Each row was made from one path, in order. Every step used is in the known rows, and no mark comes twice. Write each row's path.
In the rows, 128 means zero.
Known rows
nuti/zovek/mitore: 137  121  156  120  125  152  99  144  103  142  133  111  129  148  133  118  156  125  109  102  112  130  109  181  135  124  99  161  143  110  134  138  139  124
gufar/zovek/boteg/rorudoz: 146  152  139  114  74  142  127  141  126  129  145  94  111  136  151  150  138  93  109  127  117  158  161  157  166  165  124  136  135  125  96  131  145  113
rorudoz/boteg: 128  155  158  135  119  154  96  125  122  100  144  135  151  141  141  101  150  121  124  130  110  145  120  149  129  125  135  122  154  131  138  139  101  133
tupa/rorudoz/nuti/zovek: 131  163  126  116  106  150  96  134  122  129  146  114  145  157  137  105  140  90  127  113  150  116  119  184  112  137  113  125  152  152  155  145  110  120
mitore/rorudoz: 116  134  159  135  120  119  133  125  127  122  113  136  138  129  138  111  140  127  122  130  139  139  123  144  127  172  132  124  139  122  108  128  141  121
nefa/rorudoz/tupa/zovek: 138  151  164  112  140  125  106  150  104  146  174  99  129  131  133  117  142  141  153  123  151  125  141  112  122  134  120  132  125  127  99  112  131  130
tupa/zovek: 152  130  161  141  131  133  118  151  120  125  139  102  139  123  125  128  155  129  135  128  134  112  144  139  132  148  132  135  131  124  121  120  134  111
mitore/zovek/gufar: 116  122  158  125  117  135  147  132  92  129  115  115  106  118  131  134  138  148  109  110  120  102  132  161  136  130  119  129  170  114  119  126  127  106
rorudoz/mitore: 118  123  133  133  127  147  105  138  124  123  127  115  152  129  114  111  137  125  151  130  109  120  130  146  135  137  132  134  162  131  131  140  121  135
tupa/rorudoz: 146  149  140  131  121  140  124  132  112  135  141  105  132  137  135  132  139  92  146  126  140  110  122  144  110  141  131  129  141  134  114  122  135  123
nuti/zovek/mitore/rorudoz/nefa: 118  138  173  110  129  136  100  128  114  102  124  108  146  173  137  116  146  155  101  94  133  135  107  182  144  144  95  150  161  108  126  132  137  127
mitore/rorudoz/nuti/zovek/tupa: 107  141  149  109  97  136  119  116  136  109  113  148  136  139  140  92  144  130  90  117  155  132  106  183  141  169  97  144  173  145  159  156  119  109
tupa/rorudoz/boteg/zovek: 132  174  147  106  123  144  94  136  114  91  175  93  155  158  152  122  129  80  140  149  124  126  124  146  143  152  122  104  161  167  121  128  118  130
nuti/rorudoz/tupa/zovek: 162  125  169  143  126  115  103  159  117  121  165  123  135  134  137  111  142  129  149  107  187  139  130  119  122  149  113  105  107  129  120  102  148  125
mitore/zovek: 114  126  160  135  139  136  141  131  108  115  116  132  136  128  135  126  133  142  117  119  124  109  119  157  120  138  126  123  152  130  108  137  134  108
boteg/rorudoz/nefa: 145  149  150  134  117  139  110  130  142  110  139  119  142  146  149  137  114  139  133  114  135  124  147  152  133  135  134  133  136  130  126  124  127  122
nuti/zovek/tupa: 140  122  149  116  112  144  107  131  120  122  122  132  122  120  137  125  136  124  79  121  134  125  99  176  141  140  96  160  147  139  157  145  141  109
rorudoz/tupa/zovek: 150  118  174  143  136  118  112  154  116  113  165  118  140  125  131  118  151  131  147  121  158  115  135  117  126  141  107  121  135  135  114  112  124  111
boteg/zovek: 135  122  147  123  134  126  110  139  126  114  144  113  138  129  142  130  125  117  123  150  126  120  144  155  156  163  116  123  139  149  126  138  133  110
tupa/zovek/nuti/rorudoz/nefa: 159  143  165  156  124  127  93  159  114  111  145  93  136  147  130  126  165  163  115  83  146  126  161  144  131  133  149  131  120  117  139  116  150  131
nuti/rorudoz/mitore/zovek/boteg: 109  131  133  128  104  146  129  148  97  114  118  126  127  153  127  117  134  140  123  114  123  145  123  157  134  166  140  106  163  119  117  133  154  138
rorudoz/nefa: 136  130  157  144  133  143  104  121  128  100  129  125  144  135  129  133  128  153  120  113  130  113  134  152  131  124  128  133  152  128  145  135  112  124
rorudoz/mitore/zovek/nuti: 83  125  143  137  136  134  125  152  97  116  119  107  141  137  117  114  163  153  127  108  84  106  140  153  128  131  139  136  178  137  109  148  134  123
nuti/rorudoz/tupa: 147  120  157  144  119  120  104  136  121  130  153  157  127  135  143  105  131  126  137  106  178  151  115  134  120  142  113  104  109  126  130  117  136  135
nefa/rorudoz/nuti/zovek/tupa: 118  163  133  86  107  161  96  114  120  151  137  127  121  139  140  101  136  136  95  115  139  130  119  181  134  127  114  163  163  137  164  159  110  130
mitore/zovek/nuti: 105  131  160  150  134  126  140  144  100  123  122  127  121  131  132  125  166  153  99  105  100  113  137  157  119  130  137  141  152  128  105  146  139  106
gufar/rorudoz/tupa/zovek: 141  117  162  133  119  111  99  154  104  129  179  91  127  125  126  109  142  113  157  120  155  132  136  121  133  127  111  111  118  128  107  109  128  115
mitore/zovek/tupa/rorudoz: 125  139  153  113  130  142  156  124  92  115  128  110  117  130  138  144  130  117  118  121  141  82  97  148  113  142  112  139  179  147  104  126  148  106
mitore/rorudoz/nefa: 120  140  164  136  128  123  119  118  129  93  115  128  150  144  136  120  130  156  118  117  147  130  126  150  133  158  128  123  155  125  121  126  129  124
nefa/rorudoz: 127  158  141  112  131  145  110  124  110  160  135  114  123  128  136  120  129  134  128  128  123  136  137  143  122  130  148  145  127  113  115  131  133  137
boteg/zovek/nefa/rorudoz/nuti: 115  169  132  99  119  146  97  118  112  134  151  86  122  147  140  124  126  139  111  138  123  121  176  169  182  158  134  159  164  128  158  152  91  148
mitore/rorudoz/tupa: 116  127  170  134  123  101  126  128  121  112  138  155  138  137  141  105  140  135  134  125  165  140  113  126  125  165  105  111  140  138  98  120  132  122

Which path is each row?
91  143  142  129  118  132  128  158  113  128  128  98  139  146  138  118  145  137  143  104  90  116  152  151  133  146  144  138  161  143  90  142  149  121 -> boteg/rorudoz/mitore/zovek/nuti
138  161  157  140  110  148  86  130  126  112  144  143  145  147  147  93  138  120  123  115  142  169  113  152  124  135  142  102  126  122  149  128  126  151 -> nuti/rorudoz/boteg
147  146  139  134  84  138  130  142  125  133  138  129  107  146  158  136  141  109  117  130  113  153  149  151  141  167  145  136  136  122  107  125  145  116 -> zovek/boteg/rorudoz
129  128  132  136  115  144  93  142  125  133  125  121  150  135  118  102  127  125  151  115  141  142  126  146  130  149  142  119  130  122  142  129  144  151 -> nuti/rorudoz/mitore
160  150  150  134  93  134  134  162  120  128  150  96  117  144  148  141  151  115  128  132  124  140  162  139  147  175  144  137  132  124  98  110  151  110 -> tupa/zovek/boteg/rorudoz
139  152  150  109  95  140  81  139  115  111  158  109  125  139  155  109  130  116  112  125  136  154  140  162  173  155  119  97  146  133  155  123  124  136 -> nuti/rorudoz/boteg/zovek/gufar
154  120  173  131  140  150  123  150  102  131  148  86  131  143  122  129  176  137  147  109  121  103  143  144  137  130  128  154  148  104  108  114  136  118 -> tupa/zovek/mitore
141  125  173  151  133  109  107  165  106  120  171  110  126  133  127  118  184  143  129  106  134  119  152  124  127  130  118  136  134  135  107  117  132  112 -> rorudoz/tupa/zovek/nuti
135  178  150  128  117  153  99  129  112  105  160  109  149  152  146  110  145  88  143  130  124  128  112  142  111  128  137  114  157  144  127  125  112  137 -> tupa/rorudoz/boteg
122  138  136  128  111  151  92  133  135  127  135  139  148  144  133  96  142  119  110  114  134  131  125  191  131  135  112  131  148  140  169  161  101  113 -> rorudoz/nuti/zovek
125  118  146  109  83  116  77  147  91  153  170  102  95  120  136  108  130  107  109  101  141  148  113  167  154  119  74  123  128  117  142  124  119  120 -> nuti/zovek/gufar/rorudoz/tupa
126  140  124  125  86  151  118  150  122  126  139  110  127  150  140  128  139  111  143  132  96  147  151  148  150  170  144  134  161  130  111  131  137  136 -> zovek/boteg/rorudoz/mitore
127  126  152  136  128  117  107  153  120  119  148  108  126  134  140  132  159  130  105  132  102  126  163  156  157  155  129  139  141  147  121  147  139  109 -> boteg/zovek/nuti
150  138  145  119  115  148  133  124  106  127  140  109  114  127  137  140  138  100  124  128  144  97  109  143  120  142  124  150  162  141  124  122  138  119 -> zovek/tupa/rorudoz
126  147  155  107  104  141  92  133  113  96  162  103  130  132  148  120  140  119  112  142  106  133  145  159  177  145  113  116  173  141  150  132  99  123 -> rorudoz/boteg/zovek/gufar
101  148  145  122  105  128  107  128  139  117  117  144  149  151  139  84  143  122  107  118  151  145  118  184  133  166  111  120  152  140  146  156  116  116 -> mitore/rorudoz/nuti/zovek
106  152  125  101  130  154  95  132  111  155  137  94  144  133  118  107  125  135  156  128  105  129  140  138  129  133  150  142  154  122  119  139  126  155 -> nefa/rorudoz/mitore
109  121  141  118  107  142  120  143  95  133  114  106  125  125  118  114  126  147  136  97  134  118  127  160  141  145  124  114  167  112  132  123  143  138 -> nuti/rorudoz/mitore/zovek/gufar
142  139  152  157  119  129  92  141  118  115  133  124  129  148  134  125  156  160  106  84  135  139  147  158  126  124  147  130  123  116  148  132  141  139 -> zovek/nuti/rorudoz/nefa
116  123  170  104  134  122  127  137  114  116  135  101  139  159  145  123  151  131  131  131  122  129  136  155  164  178  112  139  157  127  87  127  147  120 -> boteg/zovek/mitore/rorudoz
101  152  133  123  130  148  129  134  81  111  125  65  135  144  118  136  125  119  139  122  114  86  122  155  141  151  125  150  195  124  124  126  127  145 -> tupa/rorudoz/mitore/zovek/nefa
144  145  140  105  107  148  113  135  109  129  137  106  119  130  141  131  133  90  98  119  148  112  92  168  124  144  94  154  152  147  142  132  148  111 -> nuti/zovek/tupa/rorudoz
119  127  171  124  128  131  138  125  107  128  122  119  130  153  136  114  166  136  133  113  123  130  120  152  132  153  125  148  153  104  92  121  142  127 -> zovek/mitore/rorudoz
139  144  135  117  106  158  128  112  118  119  147  124  125  142  133  120  150  102  138  120  152  90  125  155  116  137  129  145  183  151  145  139  103  121 -> zovek/tupa/rorudoz/nuti
126  144  125  122  121  149  110  140  109  127  145  88  151  138  114  122  133  94  173  127  121  101  122  139  119  141  135  129  165  142  118  127  128  139 -> tupa/rorudoz/mitore
129  111  152  122  92  118  101  134  88  146  171  108  91  112  132  113  137  114  136  110  140  136  134  142  147  116  101  118  138  110  125  109  110  128 -> zovek/gufar/rorudoz/tupa
137  131  160  136  104  111  93  146  110  132  168  112  119  131  134  118  164  117  112  84  158  159  143  141  144  128  106  120  107  128  115  129  145  128 -> gufar/zovek/nuti/rorudoz/tupa
145  171  154  117  128  140  109  138  94  149  141  58  112  123  128  139  140  146  113  128  123  121  160  140  159  145  146  178  137  90  132  116  133  149 -> tupa/zovek/nefa/rorudoz
141  123  159  112  125  155  116  127  106  134  143  83  129  138  122  137  162  114  129  103  114  121  136  164  155  117  105  160  147  105  107  135  128  120 -> gufar/zovek/mitore
130  173  141  98  114  147  102  115  98  152  137  57  111  117  126  148  126  122  96  121  120  136  159  158  177  132  124  177  139  95  129  136  126  150 -> gufar/zovek/nefa/rorudoz
132  161  117  117  81  156  108  140  106  124  150  121  124  167  143  114  158  86  107  121  132  134  125  188  127  155  121  128  168  143  152  148  113  119 -> tupa/rorudoz/nuti/zovek/boteg
158  137  169  132  121  116  118  159  131  124  174  109  141  134  148  123  136  118  160  118  162  126  148  117  132  153  107  120  118  144  94  101  138  108 -> boteg/rorudoz/tupa/zovek
159  132  166  124  98  115  120  160  113  136  178  96  111  125  149  130  140  122  152  110  155  120  159  125  149  148  102  129  134  126  105  95  131  108 -> boteg/rorudoz/tupa/zovek/gufar
132  151  138  133  98  146  116  127  147  135  142  137  139  147  147  106  135  114  153  116  138  128  158  162  126  144  139  128  143  142  134  138  105  116 -> boteg/rorudoz/nuti
118  155  158  128  120  131  86  146  117  93  165  110  143  150  147  110  169  124  105  134  86  143  153  156  159  141  135  126  158  154  132  151  113  126 -> rorudoz/boteg/zovek/nuti
122  152  156  117  127  142  89  135  129  86  160  119  157  145  152  112  134  114  123  150  109  139  134  152  157  151  123  110  156  155  139  142  110  127 -> rorudoz/boteg/zovek
